What can hang from each mark
K_648: K_303
K_436: K_599
K_303: K_498 K_648 K_999
K_306: K_303 K_599
K_599: K_306 K_436 K_865 K_909
K_498: K_303
K_865: K_599

Known rows, with every way that one mark hangs from another
(K_648 (K_303 K_498)): [ 22  35  35  -7 -29   8   4   4 -15  11 -18 -10  17  27  17  -1   2  14
  -1  -5  -5 -17  20  -2]
(K_648 K_303): [ 19  21  23  -1 -31   3   1  -1 -17   8 -12  -8  18  29  20   0   8  10
  -2  -3  -2 -25  15  -1]
(K_436 (K_599 (K_306 K_303) K_865)): [  8 -19  14  -4 -13  10  18   3 -23   2   3  -8   2  22  10  30   3  19
  11  -1   2 -25  18  -4]
(K_436 (K_599 K_865)): [ 15 -24  19   3 -18   7  25  -1 -14   6 -16  -6  14  14   3  26   0  10
   9  -1   5 -11  17   0]
(K_436 (K_599 (K_306 K_303) K_865 K_909)): [ -1 -32  10  -2 -15   9  20   5 -27   6   7 -11   6  18  15  46   7   4
  12   4   1 -21  11  -8]
(K_648 (K_303 K_498 K_999)): [ 20  53  37  -4 -27   9  10   2 -17  12 -21 -11  20  18  10   4   4  -3
   7  -9  -4 -22  27  -5]
(K_599 K_909): [ 11  -2  15   1 -26  12   2 -10 -18  10 -18  -7  18  29  24  15   5   2
   1   2   7 -25   8  -7]
(K_436 (K_599 (K_306 (K_303 K_999)))): [ 14   6  16  -4 -10  16  15   1 -26   8  -4 -10   4  25  14  25   7   6
  11  -3   2 -29  22  -9]
(K_303 K_648): [ 32  24  10   4 -17  10  -2 -14  -6   8 -37  -7  13  34  27  -9  -4  22
   2  -4   8 -20  13  -4]
(K_436 K_599): [ 22 -13  20   0 -17  12  12  -3 -13   7 -21  -6  12  24  15  18   1  14
   2   0   6 -15  16  -5]
(K_436 (K_599 (K_306 (K_303 K_999)) K_909)): [  6  -9  12  -4 -16  15  17   2 -26  11   1 -12   7  23  19  41  12  -4
  11   3   3 -31  15 -13]
(K_306 (K_599 K_436 K_865 K_909)): [ -9  -7  17  -1 -21   5  12  -8 -25   2 -21 -12   3  24  19  33   3  -8
   3  -1   5 -41   3 -10]
(K_865 (K_599 (K_306 K_303) K_436)): [  6  30   6  -8  -7  19  13 -10 -25  -4 -10 -13   2  44  34  16   4  19
   1  -6  -3 -43  14  -9]
(K_303 K_498 K_648 K_999): [ 30  57  24   2 -14  16   6  -9  -5  13 -43 -10  14  22  14   0  -9   4
  10 -10   7 -21  23  -6]
(K_306 (K_303 K_648) K_599): [ 30  11  14   0 -16  12 -16 -14 -14  12 -40 -11   4  40  35  -8  -6  19
   2  -4   9 -40  10  -5]
(K_599 (K_306 K_303) K_865): [  4   9  14  -5 -19  11   6  -4 -29  -1   3  -8   6  29  14  14   3  12
   8  -5   2 -27  12  -3]
(K_498 K_303): [ 22  18  21   4 -19  10 -16  -7  -7   5  -3  -5  18  35  24  18   6   4
  -8  -3   6 -22  15  -3]
(K_865 (K_599 K_306 K_436 K_909)): [ -6  20   5  -2 -10  16  21 -13 -25  -1  -7 -14   2  39  33  26   8   7
  -1  -1  -3 -36  10 -14]
(K_498 (K_303 K_648)): [ 36  32  12  10 -16   7 -16 -10   1  10 -15  -6  15  37  34  15   0  16
  -6  -4   8 -21  15  -7]
(K_306 (K_303 K_648)): [ 31  22   8   1 -19  13 -13 -11  -8  10 -36  -9  11  34  33  -4  -5  20
   6  -4   7 -30  13  -5]

Rows
[  0   1  19  -4 -20  11   5  -9 -21   4 -27 -12  -1  33  30  23   6  -3
  -5   1   6 -44   3 -13]
(K_306 (K_599 K_436 K_909))
[ -8  14  10  -5 -14  13  14  -5 -27  -3  -4 -10  -1  36  26  27  12  -2
  -4   0   2 -39   6 -15]
(K_599 K_306 K_436 K_909)
[ 35  45  15  11 -15   7 -12 -11   0  11 -18  -7  19  26  26  16   1  -4
   1  -7  11 -26  19  -6]
(K_498 (K_303 K_648 K_999))
[ -9  11  11  -1 -24  11  12  -4 -32   6   7 -11  11  21  12  37   7 -13
  16  -3   3 -35  13  -8]
(K_599 (K_306 (K_303 K_999)) K_865 K_909)
[  4   7   9  -2 -17  13  16 -14 -18   4 -24 -14  13  36  33  24   4   5
   1   0   1 -36   9 -11]
(K_865 (K_599 K_436 K_909))
[-15   6   5  -7 -16   9  12   1 -31  -4   1 -13  -1  29  22  42   6   0
   8  -1   0 -42   5 -13]
(K_599 (K_306 K_303) K_436 K_865 K_909)
[  2  10   9   1 -15  17  15 -16 -26   7   0 -10  12  37  28  12   9  10
   0   1  -1 -24  12  -7]
(K_865 (K_599 K_306 K_909))
[ -7 -14  15  -4 -22   7   0  -5 -27   3 -23 -15   0  24  25  33   1  -7
   8   0   5 -48   2  -9]
(K_306 K_303 (K_599 K_436 K_865 K_909))
[ -2 -28  13   2 -14   7  34   3 -27   4   8  -9   7  17   7  43   9   4
   9   4   3 -18  12  -7]
(K_436 (K_599 K_306 K_865 K_909))
[ -5  23  13  -1 -14   8  23  -5 -27  -9  -2  -9  -3  29  12  25   4   6
   2  -7   2 -33  12  -6]
(K_599 K_306 K_436 K_865)
[-16   7  10  -2 -16   6  24  -3 -28  -5   2 -11   1  27  16  37   7  -8
   4  -1   0 -34   7 -12]
(K_599 K_306 K_436 K_865 K_909)
[ 11 -10  19  -4 -24  13 -13 -10 -24  12 -22 -11   8  32  32  15   6   2
   3   2   7 -42   4  -7]
(K_306 K_303 (K_599 K_909))
[ -7  -2  13   3 -22   9  18  -6 -28   2   7  -8   9  26  13  29   9  -3
   6   1   3 -23  10  -6]
(K_599 K_306 K_865 K_909)
[ 12   5   6  -3 -14  10 -10 -10 -15   7 -40 -16  -1  37  44  18   0   9
   3   0   8 -53   1 -14]
(K_306 (K_303 K_648) (K_599 K_436 K_909))
[  2  20   6  -2 -15  18   9 -13 -30  11  -4 -14  14  33  27  21   8  -1
  12  -2   0 -37  17  -9]
(K_865 (K_599 (K_306 (K_303 K_999)) K_909))
[ -6  13   2  -8 -11  17   9  -9 -27   0  -4 -15   1  41  37  27   8   9
   3  -1  -4 -46   8 -13]
(K_865 (K_599 (K_306 K_303) K_436 K_909))
[  0  -3  15  -9 -22  13  -7  -7 -23   5 -27 -15   0  35  37  26   6  -4
   0   1   5 -52   1 -12]
(K_306 K_303 (K_599 K_436 K_909))
[ 11  42  31 -11 -15  17   0  -3 -19   6 -40 -15  -3  24  22  16  -4  -4
   7 -10   2 -48  15 -11]
(K_306 (K_303 K_498 K_999) (K_599 K_436))
[  5  -1  15  -1 -12  10  23   3 -28   5   0 -10   6  14   6  36   4   2
  17  -4   2 -24  21  -4]
(K_436 (K_599 (K_306 (K_303 K_999)) K_865))
